What can hang from each mark
L: A U
D: G P
T: K
A: L P
H: G
K: P
Y: T
U: H L
M: A J
P: D K

Every row comes from one small tree of marks. The marks that hang from a mark follow it in brackets, in alphabetical order. Every link used is in the known rows. Which tree was each row made from?
Known rows
M{A{P{D K}} J}: [-4.10 -0.93  0.24  3.37  3.11 -3.59 -2.62 -0.58  0.52  2.80  1.48  0.93
 -7.06 -0.85  0.47 -1.62  3.29  0.13  2.95 -2.23]
U{H}: [ 2.42  2.23 -1.44 -2.61  0.42  1.23 -1.22  2.83 -0.61 -4.81  1.69 -0.46
  1.91  1.37 -3.18 -3.24 -2.40 -0.82 -0.36  0.97]
A{L{U{H}} P{D{G} K}}: [-1.82  0.82  3.45  2.35 -3.59  1.76  4.25 -3.53 -0.49  2.32  1.00 -1.02
  0.20 -1.32 -0.56  5.46 -1.29  0.41  0.32  0.21]
M{J}: [-0.83  0.57 -1.64  0.83  3.73 -1.18 -2.47  2.46 -0.75 -1.71  1.10  1.92
 -2.65  0.46 -0.47 -5.23  2.51 -0.14  0.01  0.33]
K{P}: [ 4.02  1.15 -4.28 -2.37  1.09  0.16  0.96  0.33 -1.26 -1.78 -1.76  4.21
  1.15  1.51 -2.61 -0.85 -1.66 -1.78 -0.62 -0.82]
A{P}: [ 0.94  3.77 -0.15 -3.17 -1.59  1.83  0.63  0.80 -0.23 -3.55 -0.25  0.51
 -1.76  0.90 -2.02 -1.29 -1.72 -1.58 -0.11  0.31]
M{A J}: [-2.94 -1.68 -1.05  1.46  5.06 -3.12 -5.23  2.11  0.19 -1.24  0.75  1.80
 -5.09 -1.65  0.74 -4.59  4.04  0.38  0.68 -2.93]
U{H{G} L{A{P}}}: [ 2.13  0.41 -0.76 -1.00  1.63  2.72 -1.11  3.50 -0.01 -4.58 -2.08 -1.89
  3.05  2.95 -1.59 -1.16 -2.64  0.09 -2.03  3.00]
L{A U{H}}: [ 2.20 -3.42 -1.28 -1.17  0.71  1.13 -0.50  0.08  0.95 -1.03  0.71 -1.34
  7.39  1.03  1.74 -1.00 -0.77  0.84  0.17 -0.54]
M{A{L P} J}: [-4.41  0.29  1.39  1.73  2.64  0.07 -2.10  0.16 -0.10 -3.04 -0.29  2.02
 -6.40 -3.11  1.12 -0.68  2.52  0.64  1.18 -3.07]
M{A}: [-0.30 -0.85 -1.22 -2.58  1.77 -2.59 -4.47  2.12  0.47 -2.18 -0.32  0.93
 -2.94 -1.76  0.00 -2.56  1.70 -0.54 -1.12 -2.89]
H{G}: [-0.14  1.84 -1.42 -1.72  1.00 -0.24 -3.92  4.06  0.31 -2.38 -0.89 -1.72
  0.99  1.02 -2.44 -3.83  2.30 -1.01 -0.57  1.98]
L{A{P{K}} U}: [ 0.87 -3.23 -0.35 -0.47 -1.09  0.78  1.37 -2.33  1.80  1.47  0.17 -1.00
  4.60  0.78  2.84  1.58  0.46  0.02  0.46 -0.88]
P{D{G} K}: [ 0.26 -0.32 -0.06  2.77 -0.70 -5.56  0.92 -0.76 -1.02  8.55  2.08 -0.32
 -2.72 -0.95 -2.33  0.48  3.61 -0.26 -0.39  1.26]
T{K{P{D{G}}}}: [ 2.10  1.84 -1.99 -0.25 -1.38 -1.12  0.60 -2.32 -1.19  5.75  0.66  2.68
 -3.00 -0.71 -0.17 -1.91 -1.49 -1.01  0.28  2.26]
P{D K}: [ 0.56 -0.21 -1.46  0.68 -0.47 -5.14  0.23 -0.30 -0.14  6.70  2.26  0.24
 -3.02  1.08 -0.63  0.13  1.29 -0.93  0.51  1.46]
D{G P{K}}: [-0.56  2.51 -0.58  2.17 -2.79 -5.48 -0.14  0.65 -0.59  1.04 -0.05 -0.65
  2.33 -3.68 -4.23 -0.43  4.37  0.69 -1.37 -1.61]
T{K{P{D}}}: [ 2.20  1.95 -2.73 -1.26 -1.26 -0.91  0.44 -2.08 -0.69  4.80  0.70  2.98
 -3.09  0.34  0.72 -2.08 -2.65 -1.25  0.72  2.33]
Y{T{K{P{D{G}}}}}: [ 1.63  1.30 -0.01 -1.00 -2.08 -1.80  0.41  0.14 -0.52  1.55  1.05  2.84
 -2.74 -0.56  2.72 -1.46  0.09 -1.43 -1.39 -0.47]
M{A{P{D{G}}} J}: [-3.91 -0.09  1.01  3.25  3.36 -3.12 -2.83  0.14 -0.57  2.08  0.68  0.98
 -6.69 -2.05 -0.52 -2.65  3.81  0.63  2.34 -2.48]

Write each row's tree
[ 1.31 -2.71 -0.07 -0.02 -1.13  2.13  1.73 -2.10  1.67 -0.08  1.14 -2.09
  6.37  1.53  1.43  1.61 -1.33  0.20  1.46 -0.44]	L{A{P{K}} U{H}}
[-1.85  0.92  2.31  0.32 -3.17  4.32  2.40 -2.03  1.03 -3.13  0.25 -1.33
  1.96 -0.12  0.01  4.38 -2.02 -0.46  0.01  0.21]	A{L{U{H{G}}} P{K}}
[-5.61 -1.06  2.13  3.71  2.85 -0.38 -2.65 -0.48  0.24 -0.13  0.35 -0.03
 -3.91 -1.75  1.39 -0.10  2.02  1.54  2.81 -2.42]	M{A{L{U{H{G}}} P{D}} J}
[ 1.59  0.65 -0.64 -0.69 -1.56 -1.32  2.53 -1.05  0.12  3.28  0.29 -0.20
 -0.79  0.07  0.27  1.26  0.82 -0.52  1.72  0.76]	L{A{P{D K}}}
[ 1.26 -3.26 -1.12 -0.46  0.88  1.27 -1.60  0.79  1.28 -0.94  0.16 -2.70
  8.19  1.32  1.08 -1.34  0.34  0.96  0.71  0.29]	L{A U{H{G}}}
[ 3.95 -0.94 -1.80 -2.06  2.34  1.17 -0.69  3.29 -0.71 -4.34 -1.20  0.28
  2.50  2.22 -0.42 -1.75 -3.26  0.25 -3.63  1.82]	U{H L{A}}
[ 1.92  0.36 -1.48 -1.40  2.71  1.58 -3.38  5.08 -0.32 -5.58 -1.48 -1.30
  2.36  3.42 -2.47 -3.18 -2.75 -0.27 -3.60  3.03]	U{H{G} L}
[-5.27 -2.45  1.60  3.37  2.43 -0.32 -1.94 -1.60  1.06 -0.80  0.54  1.28
 -4.53 -2.54  2.61  0.99  2.89  0.70  1.19 -3.58]	M{A{L{U} P{K}} J}
[-0.71  4.52  2.02 -1.78 -3.07  1.70  3.27 -0.76 -1.47 -0.97 -0.80  1.18
 -4.07 -1.24 -0.54  2.97 -2.17 -0.25  0.31  0.63]	A{L P{D}}
[ 0.39 -1.53  0.29  0.41 -0.65  1.46  0.52 -0.93  1.05  1.52  0.29 -3.28
  6.33  2.01  0.67  0.42 -1.05  0.91  2.81  0.75]	L{A{P{D}} U{H{G}}}
[-1.39  2.17  2.41 -1.32 -2.53  5.30  1.67 -0.63  0.20 -5.41 -0.77 -0.94
  2.17 -0.27 -0.25  2.60 -2.87  0.03 -0.20  0.07]	A{L{U{H{G}}} P}
[-1.40  3.12  2.96  1.32 -3.82  0.40  4.51 -2.42 -1.22  2.59  0.11  0.43
 -4.08 -2.58 -1.43  4.95  0.35 -0.17 -0.09  0.77]	A{L P{D{G} K}}
[ 0.95 -2.28 -0.17 -0.88 -0.84 -0.01  1.26 -1.78  0.75  2.83 -0.29 -0.74
  3.86  0.94  2.71  0.80 -0.33  0.65  1.22 -0.54]	L{A{P{D}} U}
[-1.58  1.83  3.44  0.40 -3.02  1.84  3.23 -2.22 -1.28  1.09 -0.86  0.22
 -0.69 -1.98  0.05  3.73 -0.94  0.70 -0.51 -0.26]	A{L{U} P{D{G}}}
[ 2.57 -0.65 -1.58 -1.02  2.56  1.48 -2.30  4.41 -0.18 -4.24 -1.90 -1.65
  3.57  2.67 -1.27 -2.12 -1.74  0.35 -2.83  3.00]	U{H{G} L{A}}
[ 0.84 -2.26  0.57  0.25 -0.94 -0.23  1.56 -2.01  0.34  3.75 -0.36 -1.06
  4.01 -0.04  1.87  0.96  0.78  0.99  0.78 -0.62]	L{A{P{D{G}}} U}
[ 2.32 -1.17 -0.52 -0.31  0.93 -1.24  0.92  1.02 -0.70  1.43 -2.27  1.04
 -1.18  0.77  0.62  0.64 -0.07  0.16 -3.83  1.49]	U{L{A{P{D{G} K}}}}
[ 0.09 -2.42  0.27  1.49 -1.00  0.78  1.04 -1.85  1.66  3.06  1.01 -3.48
  6.08  2.07  0.90  1.73 -0.40  0.65  2.98  0.83]	L{A{P{D K}} U{H{G}}}
[-3.84 -1.29  0.18  1.66  4.07 -1.59 -3.72  1.42 -0.26 -2.46  0.00  2.38
 -5.61 -3.46  1.68 -2.06  3.81  0.98 -0.06 -3.08]	M{A{L} J}
[ 1.86  0.56 -0.86 -1.47 -1.46  0.15  2.00 -0.63  0.63  0.32 -0.01 -0.07
  0.30 -0.25  0.19  0.83  0.95 -0.72  0.82  0.34]	L{A{P{K}}}
[ 2.99 -0.48 -0.19  0.33  0.82  0.67  1.49  1.27 -0.86 -0.65 -0.74 -0.53
  1.28  1.77 -1.33  0.53 -2.60  0.40 -2.49  2.13]	U{H L{A{P{D{G} K}}}}
[ 1.36 -1.69  0.09 -0.34 -0.87  1.25  1.58 -1.57  0.69  1.31  0.80 -1.84
  5.57  1.64  1.33  0.76 -2.13  0.81  2.23 -0.11]	L{A{P{D}} U{H}}
[-1.72  2.34  2.71 -0.23 -2.68  3.16  2.30 -1.29 -0.53 -1.09 -0.29 -1.17
  0.81  0.13 -0.11  3.22 -3.09  0.50  1.17  0.76]	A{L{U{H{G}}} P{D}}
[-1.54  0.47  2.06 -0.48 -3.27  3.27  2.90 -2.66  0.82 -2.11 -0.09  0.34
  0.22 -0.79  1.47  4.64 -1.52 -0.60 -1.03 -0.64]	A{L{U} P{K}}
[-1.68 -0.12  0.75  0.33 -0.22 -3.28 -1.59 -0.80  0.34  2.66  0.40 -0.15
 -4.80 -2.03 -1.07  0.67  2.08 -0.51  0.65 -2.41]	M{A{P{D{G} K}}}
[ 2.89 -0.51 -1.37 -2.62  1.34  0.49 -0.10  2.16 -0.44 -2.70 -2.94  1.55
 -0.48  1.52  1.21 -0.73 -1.63 -0.24 -4.22  1.21]	U{L{A{P}}}
